Each row was made from one walk, in order. Every step used is in the known rows, and no mark comes twice. Write each row's walk.
Known rows:
z/w/u/q/e: [-37 -17  92  -3 -21  -4  17  22  -5 -47  11  52   0  46 -30  52 -53  17]
e/u: [-15  25   6 -17  -5  37 -16 -24 -14  20   6  27  -4  -1  -3  17 -15   7]
z/w/q/e/s: [-53 -59  77  33  16  53  37  28  -2  14  11  -3   5 -14   2  28  -9   4]
z/w/u: [-51  18  35 -23 -17  26  18  34 -18 -30   4  42  13  12 -18  28 -55  25]
z/w/q/e: [-33  -2  75  12  20  54  50  29 -24 -23   3  14  14  -5 -10  31   1  14]
u/e/z/w: [-39  -5  21 -49  31  47  27 -24  -1  34   2  61  12  -8 -41  12   5  22]
q/e/s: [-16 -67  58  15   1  -3  -5   7   4  21  -3 -28  -1   1   9  30  -8  -9]
u/q/e: [ 15 -33  74   5   1 -14   6 -20  -1   0   6  10 -11  35 -23  45  -2  -3]
u/e/s/w: [ 16 -79   7 -23  25  17 -10 -23 -20  59 -11  13  15 -13 -12  -2 -24  -1]
u/q/e/s/w: [ 17 -88  69   9   1  -2 -21 -15  -5  30 -16  -3   4  26 -17  26 -37  -9]
u/q/e/z/w: [-35 -15  81 -11   9  26  14 -17  14   2  -2  43   2  35 -47  41  -8  11]
w/q/e: [ -9 -17  66  12  19  33  33  10 -32  -5  -4 -28 -10 -14   5  37  27   6]
e/z: [-21   1  13 -32   9  31  -4 -28  -6  36 -15  -2  -4 -11 -18  24   7  14]
s/w: [ 21  -3  14 -33   8  28 -11  -7 -39  13 -23   8  23   0  -8   0 -30  10]
w/u: [-20   7  22 -22 -19   7  -1  15 -24 -17  -1  -3  -8   1  -3  31 -35  17]
u/e/w/z: [-41 -24  27 -22  10  -9  42 -15   1  -3 -33  38  -2 -49 -21  42 -12   8]
s/w/u: [  0   5  16 -35 -17  21 -17  17 -53 -24 -27   6  14   6  -8  19 -57  22]
w/z: [-42  21  30 -17  -4 -10  13   6   1   3  -8   6  -4 -16  -7  38 -23   4]
q/e/s/w: [  7 -70  51   3   6  12 -23  13 -20  18 -28 -22  20   6   4  19 -30  -6]

Which walk is each row?
[ 11 -33  78 -13 -19  -5 -14   9 -36 -39 -20  12  -3  41 -22  45 -52  13]
s/w/u/q/e
[-21   5  58  14  11  55  11  -4 -32  -5   6  -6 -19 -11   9  36  18   7]
w/q/e/u
[-49  19  25 -37  10  51  12 -10   2  18  -9  42  20  -3 -33  15 -13  22]
e/z/w
[ -7   9  24 -11  -6  24 -18 -53   0  34  18  49 -18  25 -28  29 -21   4]
e/u/q
[-30  -7  24 -11 -21  14  12   6 -19 -35 -38   9  -3 -22  -7  41 -36  20]
e/w/u
[-16 -10  49 -22   8  17   0 -11  -9   7 -21 -21  -5   3 -11  38  21   9]
q/e/z
[-26 -73  82  10 -10 -28 -10   1   6  12 -19  -3  -1  13 -14  48 -56 -13]
u/q/e/s/w/z
[-34 -20  79 -12 -16 -10  -9 -14  -7 -21 -11  -5 -28  30 -27  66  -9  15]
w/u/q/e/z
[-25 -12  60  -1  22  47  26  -8 -22   9 -14 -36 -17 -22  -7  44  38  13]
w/q/e/z
[-69  23  28 -38 -11  42   5  15 -12 -12  -9  35   7   6 -27  31 -42  33]
e/z/w/u
[ 13   1  23 -14  21  64  15  -3 -50  17 -19  -7  11 -27  -6   6 -16  12]
s/w/q
[  4 -81  17  -5  36  50  19 -21 -32  65  -7  -4   2 -41  -6   0  -7   1]
u/e/s/w/q
[-62   3  71 -23 -11  27   8  33 -12 -40 -15  20   8  11 -22  47 -30  26]
q/e/z/w/u
[-38 -36  25 -12  -6   0 -10   7  -5  35 -29  -7  10 -19  -2  21 -58  -4]
e/s/w/z
[-54 -67  90  21 -23  -9   3  21  16 -10  15  32  -5  36 -21  51 -62   4]
z/w/u/q/e/s
[-57  20  31 -16  22  82  39  -7 -13  22  -4  23   3 -28 -28  17   5  25]
e/z/w/q
[-18  -9  29   9  15  54  45 -17 -24   1 -32  -5  -5 -53  -7  27  10  12]
e/w/q
[-10 -18  11 -61  11  23 -13 -13 -46  12 -31  14   3 -12 -25  23 -25  29]
s/w/u/e/z
